What can hang from each mark
K_826: K_326
K_886: K_326
K_326: K_179 K_826 K_870 K_886
K_912: K_268
K_932: K_268
K_161: K_268
K_870: K_326
K_179: K_326
K_439: K_268
K_268: K_161 K_297 K_427 K_439 K_886 K_912

Each row was made from one small tree. The marks that hang from a mark follow it in brackets, in the order of their numbers. Every link used is in the known rows. Write each row's tree.
Known rows
K_886[K_326[K_179 K_826 K_870]]: [ 48  34 -33 -31  80   6  24 -10 -18 -24  19  46 -11 -14  -8  21  -3  -5
   9 -36 -16 -32   8 -27  18 -14 -10 -35   2  -8  34   0  38  47 -55  37
  -6  31 -54  34  32]
K_326[K_870 K_886]: [ 23  20 -19 -32  30  11   8   4   6 -10   8  29   4  -6 -11   3  10   2
  15  -1 -15 -18   5 -11  26  -8  14  -6 -10  -2  22  -7  22  31 -31  31
  -9  11 -32  10  21]
K_912[K_268[K_297 K_427 K_439 K_886]]: [-21 -21  13  25 -45  -4  -8 -11 -21   0  -4 -25  12  11   7   0  -6   2
 -16   8  21  18 -10  10 -34  15 -11  10   5   0  -5 -14 -20 -29  30 -31
  -3 -15  23 -20 -24]
K_439[K_268[K_161 K_297 K_427 K_886 K_912]]: [-17 -25  15   3 -61 -16  -7 -11   3  26 -17 -30  -3   1  19  10  -6  -9
 -15   9  20  22   1  10 -23   4 -28  23  14  12 -28   2 -28 -46  43 -38
  -4 -18  33 -14 -20]
K_826[K_326[K_179 K_870 K_886]]: [ 57  37 -21 -37  69   1  18   1 -19 -12   0  39  -5 -31 -10  32   8  -6
  29 -33 -29 -30   0 -22  26 -17   0 -32 -13  -5  44  -5  28  44 -59  36
   4  20 -55  16  26]
K_439[K_268[K_297 K_912]]: [ -7  -9  -5  -5 -15  -9  -5  -3  41  23  -4 -19   5   5  10  13  14   6
 -11  21  -1   5  10  10  -5   4  -2  35   7  12 -38  -5 -15  -9  15 -24
 -18  -8  14  -8  -7]
K_932[K_268[K_161 K_912]]: [-17  -7  19   5  -2   6 -20  16  15  14  -4 -23 -13  13   8 -13   4   6
   0   9  -4   2 -10  13  23   1   0   6  -6   1 -22   6  -9 -13  18   2
  -1  -5  14 -12  -8]
K_886[K_326]: [  6  26 -11  -7  33  26  12   3  37  -3  11  22  12   8 -12 -24  15  14
  -8   7  14 -20  16  -3  25  -5   3   9  -2 -11  -6  -2  19  25 -16  25
  -8   5  -5  21   9]
K_870[K_326[K_179 K_826 K_886]]: [ 56  27 -36 -32  64 -12   5   0 -17 -21  11  47  -6 -24 -11  18   0 -16
   7 -32 -32 -35  -2 -23  18 -16  11 -34  -6   4  42 -10  24  43 -65  43
  -3  26 -46  25  30]
K_439[K_268[K_886[K_326] K_912]]: [ -5   6  -2   7 -11  17   9  -2  44  13  -2   8   1   0   7  -2  15   9
 -11   4  21 -15  19  -3   7  -2  -1  10  10  -8 -26 -11   6   5   2  11
 -31  -7  15   5   2]
K_886[K_326[K_179 K_870]]: [ 36  32 -21 -27  75  16  25  -1   0 -16  15  42  -4 -10 -14  13   6  10
  12 -24  -2 -27  13 -15  17  -8  -1 -22  -5  -7  19  -9  32  37 -42  31
  -3  23 -41  23  18]
K_179[K_326[K_826]]: [ 30  24 -16 -18  33   8  11   5  23 -14  14  21   1  -8 -12  -4   8 -10
  -2   1 -18 -33   6  -9  23  -1   3  -8  10 -10  -2   3   4  27 -22  34
 -16   6 -20  26  25]
K_912[K_268[K_297 K_427]]: [ -1   5  -6   0 -15 -10  -5 -12   2   2   2 -16  11  12   2  12   4   9
 -17   6   7   2  -2   4 -16   7 -18  18   3   1 -17 -15 -17 -16  14 -20
  -9  -7   8 -11 -13]
K_268[K_161 K_297 K_439 K_886[K_326[K_826]]]: [-16 -20  -7  12  -5   4  -4 -21 -36  -6   5  10  16   7  11 -27 -25 -13
 -11 -14  23  14  -4  -2 -14  -5 -24 -16   5  -4  29  15  14 -13   7 -11
  20   6  10  20  -4]
K_912[K_268[K_427 K_439 K_886]]: [-21 -10  15  26 -36   7  -2   3  -5  -8  -4 -16  -2   7   0  -4   3   4
  -6  12  15   6 -10   1 -23  12   9   2   1  -6 -11 -10 -14 -14  23  -9
 -13 -16  15 -23 -16]
K_912[K_268[K_161 K_297 K_427]]: [ -5  -3  -3   1 -25 -14 -13 -17 -14   1  -5 -16   7  15   7   2  -6   6
 -13  -1   9  19 -12   2 -27   1 -27   4   4   2 -11   4 -21 -36  22 -29
   6  -5  17  -9 -21]
K_268[K_427 K_439 K_912]: [-16 -10  22  29 -17 -15  11  17  31   3  -9 -21 -20   6  -2   4   3 -13
   3   5  -3   2   6   6  -2   4  16  23   3  12 -20  13 -17  -2  13 -12
  12 -14  13 -20   3]
K_826[K_326[K_179 K_870]]: [ 46  32  -5 -31  70  11  21   8 -10  -8  -3  19  -9 -25 -13  25  15   2
  24 -18 -20 -26   2 -12  19  -9  -7 -18  -8  -9  20  -1  28  39 -40  32
  -1  11 -53  13  13]
K_912[K_268]: [  3  15  -6  -3   9  22  -5   2  25  -8   5   3   7  12  -9 -10  21  23
  -3  22   1 -10  -3  -4   1   4  15   4  -6 -10 -21 -15  -2   8  -1  12
 -28  -4  -5  -7  -7]
K_932[K_268]: [-10   8   6 -16  13  23 -15  17  19  15  13 -15   7   8  -4 -20  17  18
  -8  28  -6 -15  -3  16  36   9   6  21  -9  -7 -17 -12   8  11   8  17
 -14  -1   0   1  -5]
K_326[K_179 K_826 K_870 K_886]: [ 52  25 -36 -43  61  -5  11  -6 -28 -25  16  45 -13 -21 -10  28  -6 -13
  19 -27 -34 -30  -1 -27  22 -14   8 -34  -6   7  46  -7  25  47 -56  37
  -8  28 -60  19  37]
K_268[K_161 K_297 K_439]: [-22 -23   7   5 -10   0 -11  -3  -6   8  -3 -10  15   9   2 -28  -7   1
   2  19   5  30  -3  13 -15   3   2  10  -5   8   1  17  -8 -21  23 -27
  27  -2  14  -1 -19]
K_932[K_268[K_161 K_427 K_439 K_912]]: [-30 -22  30  30 -31 -24 -16  17  -4  15 -10 -38 -24  11  19   2 -10 -11
  -2  -9 -11  21 -14  11   4   3   2   4  -1   7 -18  21 -21 -30  31 -25
  25  -7  28 -21 -10]
K_912[K_268[K_297 K_427 K_439]]: [-14 -11  -1  20 -27 -20  -6 -12  -9   0   0 -20   7  12   9  10  -3   3
 -12   2   2  21  -8   5 -33  10  -4  14   4   4 -10  -4 -21 -23  19 -35
   7  -4  18 -15 -17]
K_161[K_268[K_427 K_439 K_886[K_326] K_912]]: [-29  -5  25  39 -39 -14  13  11  17   5 -15 -19 -26  -1   1  15  -7   9
   5 -13  13  14  18   5  -2  -4  12   7   7  -1 -20   6  -4  -1   6  -7
  -1 -11  30  -8   8]

Write each row's tree
[-28 -26  39  35 -45  -3   1  12   1   3 -20 -23 -20   6   3 -14 -10 -17
   6   4  18  17  -4   6 -14   4   4   5   4   9 -10  18 -21 -28  34 -16
  17 -23  26 -25 -12]	K_268[K_161 K_427 K_439 K_886 K_912]
[-16  -8   2  20 -10   7 -15  -2  -4  -8  -4  -2   0  12   5 -22   3  12
   6  10  -5  24 -14  -8 -22   2  23 -17  -8  -6  -9  12 -12 -18  14 -12
   1  -1   9 -13 -16]	K_912[K_268[K_161 K_439]]
[-26 -29  15  27 -54  -8 -16 -17 -38   0 -10 -24   8  11  13  -7 -16  -1
 -12   2  21  34 -18   7 -45  10 -17  -6   4   1   0   2 -25 -49  39 -39
  12 -14  29 -20 -31]	K_912[K_268[K_161 K_297 K_427 K_439 K_886]]
[ 44  33 -14 -27  53   5  10   2   2  -6   0  30   3 -26 -15  12  12  -2
  21 -18 -20 -29   5 -13  27 -15   7 -16 -14   1  29  -8  15  37 -47  30
   3  11 -32  11  16]	K_826[K_326[K_179 K_886]]
[ 43  22 -21 -39  66   7  13   2 -16 -19  15  27 -15 -15 -11  21   2  -5
  15  -9 -25 -29   0 -18  15  -5   1 -19  -3   3  21  -2  28  42 -37  32
 -12  19 -57  16  25]	K_326[K_179 K_826 K_870]
[-33 -38  34  32 -53 -14  -3  -2 -12   9 -20 -33  -6  10   9  -9 -20 -19
  -1   2  25  29  -4  17 -27   5 -17  15   6  16  -5  13 -26 -43  41 -39
  26 -21  32 -22 -20]	K_268[K_161 K_297 K_427 K_439 K_886 K_912]
[-13  -3  11   9  -2   1   6   5 -34   4   7  -6  -4   2  13  10 -11  -4
 -11 -26   7  -4  -5   5  14   5 -15 -12   4 -19  17  -3  24   0   2   9
   7   7   0   9   2]	K_932[K_268[K_427 K_439 K_886[K_326[K_870]]]]
[-16 -12  -5  15  -9  -1 -12 -10  -2  -4   4 -13  16  15   5  -5   4  14
  -4  14   1  19  -7   6 -28   9   9   8  -3   1 -11  -8 -12 -12  13 -25
  -3  -2  10 -13 -18]	K_912[K_268[K_297 K_439]]
[ -5  -5   7   2 -36 -22  -3   3  30  21 -15 -16 -21  -1  14  13   6  -5
  -6   3  -8  14   5  -3  -7  -4  -2  14  10   7 -38  18 -22 -24  23 -21
  -3  -8  19 -13  -3]	K_439[K_268[K_161 K_427 K_912]]
[ 47  27 -24 -26  57   0   6   6  -1 -13   6  42   3 -23 -17  14   8  -1
  13 -18 -20 -26   3 -12  15 -11  20 -23 -12   4  28 -16  18  34 -53  37
   0  19 -34  15  16]	K_870[K_326[K_179 K_886]]
[ 54  31 -36 -34  47  -9  16  -4  -8 -26  15  45  -1 -18  -7  22  -3 -21
  10 -31 -38 -37   0 -25  27 -13   3 -38   7 -11  38   2  20  38 -52  44
 -11  24 -46  34  46]	K_179[K_326[K_826 K_870 K_886]]
[ 36  24 -31 -22  41  -7   2   3  -1 -14   7  37   4 -11  -7   3   3 -15
  -1 -20 -25 -32  -4 -19  26 -14   8 -18  -2  -6  32  -3  26  38 -52  42
  -6  16 -34  27  29]	K_870[K_326[K_826 K_886]]
[-29 -21  22  11 -21  29  -8  10  -5   1  -5  -4   6   5  -5 -41   0   3
  10  29  17  15  -5   8  -7   6  15  -2  -7  -1  -2   9  -2 -12  27   1
   8 -13  12  -8 -17]	K_268[K_161 K_439 K_886]
[-22 -12  24  15 -28  12   5  14   6   3  -3 -16   0   1  -8 -17   2  -5
  -1  23  16   0   2  11  -2  11   8  20   1   1  -5  -3  -3  -3  23   0
   3 -18  12 -13  -9]	K_268[K_427 K_439 K_886]
[-17   1   1  16 -27 -14   7   1 -15  -2   0  -4 -17  -8   2   7 -13   3
  -1 -17   0   5  10  -7   4  -6   0  -8  13 -11   4   8  14  12  -7   6
  -3   2  10  14  19]	K_161[K_268[K_427 K_439 K_886[K_326[K_826]]]]
[-19  -5   1  31 -11  20  -5 -13 -16 -14  -2  15   9  10   7 -27  -5  13
  -2  -9  26  17  -8 -10 -23  -1   6 -33  -3 -18   5   3   3 -17   9  -2
   0   0  18   1 -17]	K_912[K_268[K_161 K_439 K_886[K_326]]]
[ 45  31 -24 -30  42   2  17   3  10 -18   9  41   5 -15 -14  15   7  -7
  15 -17 -24 -27   6 -14  25  -8  14 -27   0 -11  23  -7  11  29 -41  39
  -9  17 -31  24  31]	K_179[K_326[K_870 K_886]]
[-20 -23  11  10 -29 -19  -6  -4 -15  11  -7 -19   5   9   6 -11 -13 -11
  -5   7   4  32  -6  12 -20   4 -12  14   2  11  -1  21 -18 -32  28 -38
  36  -5  21  -6 -17]	K_268[K_161 K_297 K_427 K_439]
[-14  -9   4 -17 -28  26 -13   1  13  17  -5  -1   8  -4   5 -22  12  13
  -5  36  14  10   0   3  -2   4   4   4   1  -6 -23  -1  -1 -16  29   2
 -22  -9  12   1 -15]	K_439[K_268[K_161 K_886]]
[ 40  22 -31 -34  46   0   2  -5  -6 -16  17  38  -4 -17 -12   7  -2 -10
  10  -9 -24 -30   1 -19  23 -11  12 -19 -10  12  32 -10  13  39 -44  30
  -8  18 -37  13  29]	K_326[K_179 K_826 K_886]
[-13   3   4 -15 -27 -18  -4   4  12  17  -4 -30  -2  -1  -8  14   2  21
  -1  20  -4  14  14  18   4   2  -9  35   4   7 -28  -4 -10  -5  11 -17
  -2  -6  15  -5   0]	K_161[K_268[K_297 K_427]]
[ -5 -10   0  -1 -33 -29   2  -7  32  27  -8 -27  -3   3  15  28   7  -5
 -17   9  -1   8  11  10  -9   3 -18  41  14  14 -39  -1 -25 -20  21 -33
  -8 -10  21 -12  -5]	K_439[K_268[K_297 K_427 K_912]]
[-17   0   7  17   5  32  11   4  13  -4   5  13  15   5  -6 -31   4   6
  -2   8  27  -8  10   3   5   2  11   1  -2 -11   5  -5  18  13   0  16
  -2  -4   9   8  -3]	K_268[K_439 K_886[K_326]]
[-20 -23  14  24  -9  -7  -1   4  23   5  -6 -22   2  14   0  -6   1  -4
   2  17   3  11   7  16 -10   6  12  28  -1  17 -14   4 -15  -5  14 -25
  12  -9  13 -16  -9]	K_268[K_297 K_439 K_912]
[-30 -11   3  13 -21   7  -3  -4  -4   9   1 -10  16  -1  -2  -9  -6  25
   2   7  21  24  15  16  -8   2   4   9   2  -5  -5  -8  11  -1   7 -12
   0  -1  24   7  -7]	K_161[K_268[K_297 K_439 K_886[K_326]]]
[-28 -28   9  22 -35  11 -22 -15 -28  -5  -6 -15  18  14   9 -22  -8   9
  -5  14  22  33 -18   7 -42  10  -4 -10  -3  -1   1  -3 -16 -39  33 -28
   3  -9  23 -17 -33]	K_912[K_268[K_161 K_297 K_439 K_886]]
[-27 -20  12   9 -26 -21 -17   4 -16  23   6 -40   9   9  13   1  -9  -1
 -16   9  -5  15  -8  26   5  14 -13  28   1   5  -8  -5 -10 -21  27 -31
  20  -2  23  -9 -15]	K_932[K_268[K_297 K_427 K_439]]
[-29 -30  31  31 -44 -11   2   3   4   8 -13 -33  -2   9   4   1  -9 -14
  -6  10  23  11   4  19 -19  11 -10  32   7  16 -12  -1 -22 -24  30 -29
  11 -23  26 -24 -15]	K_268[K_297 K_427 K_439 K_886 K_912]
[-13   2  13  -9 -13  -2 -17  11  -6  17   3 -21  -7   6   7 -12   0   3
 -11   7  -5   6 -12  13  25   4 -14   8  -3  -5 -13   9  -6 -20  24  -3
  10  -2  15  -2  -9]	K_932[K_268[K_161 K_427]]
